What can hang from each mark
Z377: Z795
Z795: Z7 Z268 Z377
Z536: Z7
Z426: Z105 Z795
Z8: Z196
Z21: Z196
Z196: Z8
Z121: Z105 Z196
Z268: Z795
Z7: Z795
Z105: Z121 Z426 Z440
Z230: Z795
Z897: Z196

Every row comes from one small tree of marks. The marks that hang from a mark follow it in brackets, in the order of their numbers. Every link used is in the known rows. Which tree was each row made from?
Known rows
Z105(Z121 Z426(Z795(Z7 Z268 Z377)) Z440): -0.02  1.95  -1.95  -5.05  2.16  -0.21  -2.18  -2.27  -0.91  -1.23  -1.70  -0.05  -3.53  2.76  -2.88  -2.09  2.97  3.74  1.88  -3.86  -3.51  2.94  3.16  -2.96  3.10
Z121(Z105(Z426(Z795(Z377)) Z440) Z196(Z8)): 3.06  4.10  -3.68  -1.95  1.00  -0.62  1.64  1.45  0.86  1.55  -2.55  0.12  -0.84  0.96  -2.09  -0.34  3.81  1.35  0.28  -2.52  -1.18  1.58  3.30  -3.15  -3.41
Z268(Z795(Z377)): 0.41  3.20  -0.27  -2.33  -0.93  -1.72  -4.22  -0.68  -2.08  1.05  -2.07  1.97  -0.46  1.16  0.22  2.13  1.55  0.30  1.56  -3.23  -0.88  -1.62  1.57  -2.10  4.44
Z21(Z196): -0.14  2.05  1.89  1.96  0.43  -0.92  -3.08  1.31  0.71  -0.08  -1.86  0.01  0.51  -0.85  2.51  5.84  -2.29  1.33  1.30  -1.66  -2.44  -0.96  -1.79  -1.22  1.46
Z105(Z121(Z196) Z426(Z795(Z268 Z377)) Z440): -1.38  2.07  -1.89  -2.44  1.22  -0.12  -0.13  -1.15  -1.77  -0.11  -2.01  0.71  -2.07  3.15  -4.46  -0.77  2.27  2.48  1.35  -2.88  -2.91  2.31  4.49  -3.31  1.63
Z426(Z795(Z7 Z377)): 0.37  2.01  -1.82  -2.90  -0.10  -1.08  -3.82  -0.25  -0.02  -0.86  -2.11  2.07  -2.10  2.65  1.92  0.51  1.81  4.26  2.63  -1.87  -2.68  -0.31  0.97  -3.21  4.28
Z795(Z268): -0.76  1.62  0.39  0.19  -0.96  -1.47  -3.07  0.23  -1.65  -1.32  -2.48  0.83  -0.54  -0.87  1.20  2.72  -0.14  1.02  1.40  -1.76  -1.25  -0.79  -2.38  -2.98  4.01
Z377(Z795(Z268)): 0.38  1.16  1.32  0.72  -2.33  -3.06  -2.11  -1.40  -0.44  -1.38  -1.81  1.00  0.39  0.73  0.31  3.10  -1.02  2.11  1.77  -2.18  -2.91  -1.69  0.19  -2.69  4.87
Z536(Z7(Z795)): 0.24  2.30  2.68  1.13  -1.16  -3.29  -1.99  1.31  2.05  -0.76  -0.92  0.81  -0.80  0.72  1.22  3.84  0.44  2.91  0.03  -1.17  -0.43  -1.82  -1.57  -1.66  0.78
Z121(Z105(Z426(Z795(Z7 Z377)) Z440) Z196): 5.84  2.13  -2.69  -4.46  0.40  0.59  0.79  0.57  -0.82  1.33  -3.39  0.77  -2.22  2.99  -1.05  -1.29  3.63  6.63  0.83  -3.56  -2.14  2.91  3.11  -2.98  -1.04
Z121(Z105 Z196(Z8)): 4.24  3.02  -1.27  2.44  0.38  -1.36  1.16  2.60  0.77  0.31  -3.28  -0.22  0.81  -2.61  1.81  2.41  2.04  2.30  1.62  0.07  -0.24  -0.30  -1.80  -1.43  -2.04
Z8(Z196): 0.61  2.02  2.58  1.59  -0.22  -0.17  -3.12  1.45  -0.47  -0.11  -2.41  1.75  0.76  -0.91  2.94  4.39  -1.05  1.10  1.01  -1.59  -1.97  -0.98  -2.37  -0.81  1.96
Z897(Z196(Z8)): -0.45  3.84  -0.76  3.31  2.00  -0.72  -2.24  0.82  0.65  -1.00  -2.80  -0.07  0.97  -1.41  3.97  3.68  0.35  -0.37  1.12  -0.61  -2.10  -1.83  -2.60  -1.03  -1.18
Z7(Z795(Z268 Z377)): -1.37  2.14  -1.39  0.02  -0.47  -2.86  -3.59  0.38  -0.15  -0.82  -1.81  1.25  -0.78  1.56  -0.78  0.87  1.19  1.54  1.66  -1.55  -0.98  -2.37  1.35  -4.03  6.03
Z105(Z121 Z426(Z795(Z7)) Z440): 0.15  1.64  1.60  -4.24  0.58  0.05  -1.19  -2.10  1.00  -0.53  -0.40  0.10  -2.71  1.31  0.14  1.07  1.31  3.64  1.12  -5.17  -3.53  3.08  1.28  -1.38  -0.08
Z426(Z105(Z121 Z440) Z795): 0.86  2.01  0.37  -2.31  -0.05  0.95  -0.98  0.51  -1.13  0.82  0.30  -0.79  -2.89  0.29  -1.73  2.37  1.07  0.95  1.73  0.33  -4.25  1.51  1.44  0.28  -0.18
Z121(Z196(Z8)): -0.13  2.88  -0.31  2.77  0.74  -1.14  -0.78  1.78  0.74  -0.63  -3.16  0.69  1.78  -1.77  2.59  3.22  0.60  1.25  1.57  -0.49  -0.61  -0.84  -1.46  -1.37  -0.88
Z426(Z105): 1.85  2.71  1.26  -0.75  -0.24  0.47  -3.07  2.07  -1.86  -0.31  -1.22  0.79  -1.62  -1.06  1.48  4.37  -0.01  2.14  1.51  -0.36  -1.62  -0.12  -2.35  -0.53  0.86
Z105(Z121 Z426(Z795) Z440): -2.05  2.66  2.41  -3.53  -0.40  -0.53  -1.10  -1.51  0.95  0.13  0.88  0.21  -2.43  0.79  -0.81  2.64  0.51  0.41  0.56  -5.13  -2.88  2.29  1.46  -1.87  -0.08
Z230(Z795(Z268 Z377)): -1.43  1.78  -3.12  -0.57  -0.80  -2.33  -5.11  -0.47  -2.99  0.00  -2.93  1.54  -0.53  1.14  -0.72  2.47  0.63  0.72  2.56  -1.13  1.11  -1.62  1.13  -4.83  7.52
Z426(Z105(Z121)): 1.58  2.83  2.03  -0.92  1.31  0.25  -2.65  1.28  -1.21  -0.64  0.07  -0.40  -2.60  -1.35  -0.06  3.68  0.40  2.45  2.68  0.14  -2.33  0.86  -1.69  0.61  1.29
Z536(Z7(Z795(Z268 Z377))): -0.03  2.56  -0.79  0.62  0.48  -3.43  -2.88  1.25  0.21  -1.30  -2.22  0.84  -1.71  2.25  -1.72  0.67  2.02  2.93  0.90  0.26  -0.49  -1.93  0.31  -3.30  4.10
Z121(Z105 Z196): 4.78  2.07  0.42  0.88  -1.21  -0.71  0.34  2.29  -0.96  0.87  -2.86  0.46  -0.10  -1.14  1.63  2.99  0.99  4.28  1.54  -1.10  -0.96  0.20  -1.46  -1.76  0.06
Z377(Z795(Z7)): 3.06  1.31  2.43  -1.07  -1.28  -2.12  -2.59  -1.27  1.15  -1.33  -1.75  0.80  0.13  1.14  3.06  2.67  -0.61  5.45  2.34  -3.02  -3.27  -0.60  0.04  -1.04  3.95

Write each row's tree
2.70  0.07  0.58  -0.21  -1.45  -2.58  -2.07  -1.97  -0.45  -2.07  -3.07  0.89  0.01  1.21  1.45  1.27  -0.30  5.37  2.36  -2.44  -3.34  -0.73  -0.04  -2.05  4.97 => Z377(Z795(Z7 Z268))
-2.03  1.34  -0.23  -2.44  -2.24  -0.81  -1.09  -1.47  -1.55  -0.40  -1.66  1.53  -1.64  1.25  -1.18  1.71  0.51  0.16  -0.56  -5.01  -2.14  1.09  0.65  -4.04  0.40 => Z105(Z426(Z795(Z268)) Z440)
1.69  1.20  -0.39  -0.38  -0.06  1.52  1.05  1.07  -1.82  1.22  -1.40  -0.06  -1.70  1.25  -2.09  1.92  1.22  2.89  1.73  1.27  -4.22  1.87  2.59  0.48  -1.72 => Z426(Z105(Z121(Z196) Z440) Z795)
-0.10  0.45  -0.11  -3.41  0.48  -0.34  -0.63  -2.98  -0.49  -1.39  -1.70  0.34  -2.80  1.62  -1.56  -0.47  1.82  3.69  1.18  -4.58  -3.43  2.86  1.31  -2.33  1.07 => Z105(Z121 Z426(Z795(Z7 Z268)) Z440)
2.65  2.10  -1.02  -3.15  0.00  -1.10  -4.22  -1.23  -2.01  0.25  -3.24  2.07  -0.81  1.67  1.29  0.57  2.30  3.65  2.20  -3.39  -1.33  -0.71  1.36  -1.56  4.69 => Z268(Z795(Z7 Z377))
5.67  0.66  -0.98  -2.84  -1.40  0.54  2.31  0.03  -0.58  1.12  -3.29  1.04  -1.46  1.73  0.49  0.30  2.45  6.59  0.12  -4.41  -2.07  2.89  1.21  -2.40  -3.29 => Z121(Z105(Z426(Z795(Z7)) Z440) Z196)
2.09  0.91  -3.76  -2.17  2.15  -0.06  -2.18  -0.77  -2.57  -1.82  -2.46  1.15  -4.39  2.57  -2.73  -1.28  3.23  5.55  4.00  1.23  -3.60  1.13  1.93  -1.93  3.72 => Z426(Z105(Z121) Z795(Z7 Z268 Z377))
1.48  2.49  -2.92  -2.88  -0.90  -2.28  -0.88  -0.65  -1.73  -0.40  -1.95  2.32  -3.57  1.98  -2.55  0.39  2.88  2.45  1.21  -4.03  -0.71  0.52  1.09  -5.56  1.92 => Z121(Z105(Z426(Z795(Z268 Z377))))
0.28  2.98  3.11  -1.93  1.31  0.70  -0.59  0.25  0.02  0.29  -0.87  -0.86  -0.56  -0.15  -0.69  2.56  0.22  2.72  0.59  -4.15  -2.14  2.94  0.74  -0.40  -0.74 => Z105(Z121(Z196) Z426 Z440)
-0.30  3.94  1.43  -0.37  2.94  0.24  0.31  0.58  1.71  -0.10  -1.43  -1.49  0.47  -1.81  -0.52  1.93  1.29  0.73  0.67  -3.18  -1.37  2.57  0.76  0.01  -2.93 => Z105(Z121(Z196(Z8)) Z426 Z440)
2.26  2.82  -2.94  -4.52  -0.63  -0.96  -0.72  -0.12  -1.72  0.94  -1.93  0.18  -3.20  1.64  -3.47  -0.70  3.22  1.26  0.23  -3.67  -1.83  1.65  2.19  -4.77  1.31 => Z121(Z105(Z426(Z795(Z268 Z377)) Z440))
2.52  4.09  -1.17  -5.41  -0.58  -0.62  -1.28  0.79  -0.13  1.71  -0.64  0.08  -3.06  1.52  -1.70  0.77  2.78  1.27  0.17  -4.29  -1.90  1.77  2.17  -3.61  0.27 => Z121(Z105(Z426(Z795(Z377)) Z440))
4.95  2.93  1.33  -2.01  -0.55  0.61  0.92  2.05  -0.92  1.67  -2.36  -0.68  -0.42  -0.85  -0.06  2.27  1.27  3.52  -0.46  -4.09  -0.81  2.60  -0.32  -1.51  -2.44 => Z121(Z105(Z426 Z440) Z196)
2.02  2.90  -0.42  2.60  3.01  0.35  0.24  1.98  -0.18  -0.71  -2.00  -0.26  -0.34  -2.10  -0.31  2.89  1.65  2.54  2.86  1.96  -1.58  0.69  -0.54  0.91  -2.40 => Z426(Z105(Z121(Z196(Z8))))
1.10  0.81  0.82  -2.66  0.56  0.79  0.80  -1.58  0.22  -0.31  -1.77  0.77  -1.70  2.19  -0.22  0.70  1.30  5.79  1.23  -4.37  -3.28  3.35  2.43  -1.20  -1.65 => Z105(Z121(Z196) Z426(Z795(Z7)) Z440)
1.63  2.18  -2.13  -2.28  1.63  -0.73  -4.64  0.16  -1.70  -1.90  -3.79  0.53  -1.58  1.07  1.01  -0.74  1.77  4.55  2.74  -1.16  -1.59  0.11  -0.78  -3.00  6.31 => Z795(Z7 Z268 Z377)
-2.43  1.44  0.59  -2.59  -0.49  -1.00  -0.67  -2.33  -0.71  -0.63  -0.47  0.38  -2.51  0.98  -2.70  1.12  1.08  0.29  0.62  -4.58  -2.91  2.03  1.54  -2.96  0.83 => Z105(Z121 Z426(Z795(Z268)) Z440)
-0.52  3.86  3.74  -3.79  1.32  0.10  -2.50  -0.35  0.75  0.07  0.77  -1.67  -1.70  -1.22  -0.19  3.01  0.13  0.71  0.51  -4.97  -2.08  2.69  -0.23  -0.55  0.81 => Z105(Z121 Z426 Z440)
3.57  0.97  -2.88  0.42  2.54  1.59  1.88  0.74  0.09  -0.02  -3.04  -0.68  -1.11  0.14  -0.74  -0.21  3.03  4.35  2.41  2.21  -4.03  2.24  2.16  1.25  -3.88 => Z426(Z105(Z121(Z196(Z8)) Z440) Z795(Z7))
4.20  2.58  1.47  -0.54  -0.92  -0.85  0.74  1.38  -0.94  0.44  -2.26  1.37  -0.81  -0.50  0.86  3.50  0.96  4.78  0.51  -4.49  0.17  1.49  -1.45  -2.55  -1.85 => Z121(Z105(Z426) Z196)
-1.64  2.63  -0.15  -0.05  1.12  -0.51  1.65  -0.70  1.88  0.05  -1.10  0.25  -0.26  0.13  -1.34  1.65  1.64  0.39  0.68  -3.29  -2.15  2.02  2.59  -1.37  -3.96 => Z105(Z121(Z196(Z8)) Z426(Z795) Z440)
0.93  0.73  -3.85  -1.33  0.10  -1.87  -5.09  -1.11  -2.91  -0.86  -4.18  1.54  -0.95  1.67  0.53  0.93  1.42  3.91  3.29  -1.44  0.80  -0.72  0.92  -4.33  7.68 => Z230(Z795(Z7 Z268 Z377))
2.78  0.59  -2.74  2.04  2.17  0.20  1.56  0.27  0.08  -1.42  -2.99  1.34  -1.39  0.30  0.17  0.94  2.72  5.55  3.50  1.59  -2.87  1.08  0.97  0.30  -3.24 => Z426(Z105(Z121(Z196(Z8))) Z795(Z7))
